Each row comes from the steps of one path. Every step used is in the known rows, and no mark comes twice. Write the path behind each row, first mark first.
Known rows
h s m w k: -0.80 -2.64 -2.56 0.92 -1.46 0.19 -1.28 1.76 -2.28 -1.83 -1.63 -1.26
 1.18 0.85 3.66 -1.97 1.90
m w q d k: -0.80 -0.82 2.11 0.63 2.32 -0.59 1.69 -0.73 -0.17 -1.05 0.73 3.25 -0.09
 -2.03 -0.80 -1.07 -1.36
k d: 0.57 0.37 -1.14 -2.28 0.85 -1.62 -1.72 -1.48 -0.57 1.92 0.99 -0.05 -0.13
 1.27 -2.60 0.65 1.58
h s m w: -3.08 -1.90 -0.73 0.84 0.82 -0.24 -1.81 -0.51 -4.03 -0.65 -1.66 -2.53
 2.09 -0.73 3.34 -3.61 2.44
k w q: 0.35 0.07 1.62 -0.80 -2.64 0.02 1.87 -0.51 2.14 -2.45 -0.40 0.48 0.31
 -1.86 0.42 -1.21 0.58
h s: -1.72 -0.65 -0.30 -0.56 0.76 -0.74 -1.43 0.76 -1.42 1.30 -2.35 -4.10
 2.39 -1.31 0.89 -3.60 3.66
d q w k: -0.03 0.43 2.10 0.55 -2.69 1.98 1.36 1.25 0.20 1.33 0.69 1.22 -0.58
 -1.27 -2.42 0.89 -0.32
q w k d: 3.12 -1.71 -0.14 -0.12 -3.19 -0.46 -2.42 -0.37 1.07 1.05 0.84 2.06 -0.31
 1.27 -1.69 3.29 0.39
w q: -0.07 -0.53 1.63 -0.26 -0.22 -1.19 2.32 -0.37 -0.62 -0.71 0.82 -0.83
 -0.02 -3.30 -1.53 -1.28 3.50
h s m d q: -0.77 2.25 0.62 4.26 1.30 2.49 0.67 0.51 -1.49 1.91 -2.19 -5.54 0.89
 0.14 0.82 -1.18 -0.78
w k d: 2.78 -0.27 -2.65 -2.27 -1.33 -1.53 -1.35 0.70 1.29 0.79 1.13 1.40 -1.45
 2.42 -2.43 2.31 1.10
k d q w: 0.18 1.60 3.79 1.24 -0.77 1.38 0.48 -2.80 -0.48 3.71 0.50 0.69 0.25
 -0.67 -3.44 1.44 -1.60
s m w q: -1.16 -2.06 1.26 1.21 -0.29 -0.87 1.84 -1.32 -3.06 -2.81 1.49 0.48 -0.15
 -2.36 0.59 -1.23 2.09
k w: -1.65 0.64 -1.12 -3.41 -0.97 -0.49 -1.52 -0.07 1.37 -0.87 -0.36 0.07
 0.51 0.63 0.05 -1.33 0.32
d k w: -2.65 2.24 -1.00 -4.48 0.43 -0.46 -1.15 0.57 1.69 0.63 0.96 -0.91 -1.31
 0.91 1.38 -1.34 -3.55
m d: -0.75 -0.38 -1.55 -0.10 0.36 -0.56 -2.89 -0.05 0.03 0.02 0.84 -1.05
 -0.07 1.31 -4.69 -0.65 0.70
m w k d: 1.21 -1.84 -2.67 -1.20 -2.25 -1.03 -2.54 -1.21 0.42 -1.05 0.88 4.27
 -0.87 3.31 -3.56 0.61 -0.63

Write each row's path
-0.90 1.62 1.69 -1.62 -0.64 -0.15 2.14 -0.06 2.26 -0.93 1.01 -0.36 -1.39
 -1.62 1.79 -1.23 -3.16 | d k w q
-0.01 3.21 1.38 -0.84 1.17 0.31 1.52 -2.02 -0.13 3.52 0.61 -0.11 -1.04
 0.73 -4.00 0.29 -0.84 | k d q
1.52 -1.37 -3.16 -0.81 -1.40 -1.03 -1.53 -0.81 -1.11 -0.92 1.71 2.64
 -1.16 3.45 0.01 2.32 -0.35 | s m w k d
1.64 -0.98 1.78 0.64 1.34 -0.76 2.43 0.73 0.49 -0.84 -0.64 1.04 1.32
 -3.13 -0.84 0.40 4.24 | w q d
-0.71 -1.03 2.29 3.55 2.62 0.40 2.12 0.39 -1.56 -0.74 -1.83 -1.16 1.65
 -2.66 5.67 -1.62 -0.39 | h s m w q d k
1.09 1.08 -1.03 0.65 -1.30 1.11 1.45 -1.02 -0.91 0.48 1.41 2.59 -2.05
 2.78 -1.45 2.10 -2.78 | s m w k d q
-0.65 -0.05 -2.09 0.39 1.24 -0.44 -2.41 0.53 -1.43 -0.25 1.52 -2.57
 -0.71 1.33 -1.15 1.31 1.05 | s m d
1.96 -0.16 1.46 0.08 -1.06 0.39 2.14 0.36 3.04 -2.41 -1.90 2.50 1.60
 -1.84 1.14 0.46 1.83 | k w q d
-1.48 1.83 -1.38 1.12 0.56 1.43 -2.57 1.31 1.35 0.24 -1.82 -5.11 0.18
 2.22 5.27 -1.01 -4.90 | h s m d k w
2.23 2.40 -0.54 -0.74 -0.96 0.76 1.85 0.12 1.53 2.35 0.79 1.07 -2.14
 1.90 -3.51 1.84 -1.38 | w k d q
-1.34 2.14 -2.10 -1.15 0.61 0.55 -2.29 0.70 1.48 -0.15 1.66 -2.26 -1.85
 2.99 2.50 1.38 -5.81 | s m d k w
-1.31 1.09 -0.66 -3.22 4.35 -1.34 -0.85 1.32 0.13 1.97 0.67 -0.05 -0.36
 -0.65 -0.03 0.46 0.24 | q d k
1.36 0.04 1.51 6.14 -3.00 3.83 -0.11 2.09 0.04 1.05 -2.29 -3.02 0.73
 0.10 1.51 1.55 -1.69 | h s m d q w k
0.49 0.71 1.86 -0.53 3.02 -0.90 2.60 1.01 0.90 0.48 0.70 0.07 -0.47
 -3.09 0.27 0.61 0.62 | w q d k
-1.03 2.21 -0.89 -3.33 2.32 -0.17 -0.96 1.35 2.87 0.45 -0.54 1.04 -0.11
 0.70 1.92 0.55 -2.65 | q d k w
0.68 -2.17 1.32 2.08 1.03 -0.24 2.22 -0.67 -2.05 -2.68 0.02 2.49 1.12
 -2.36 1.32 0.39 3.02 | s m w q d
1.57 -2.03 -2.46 1.52 -1.60 -0.23 -1.85 -0.23 -1.23 -0.50 -1.50 -0.13
 0.88 2.71 3.09 0.04 0.12 | h s m w k d
0.36 -2.65 1.75 1.69 0.42 -0.38 1.39 -1.24 -0.36 -2.58 -0.86 3.86 1.60
 -2.33 -2.08 -1.24 2.62 | m w q d
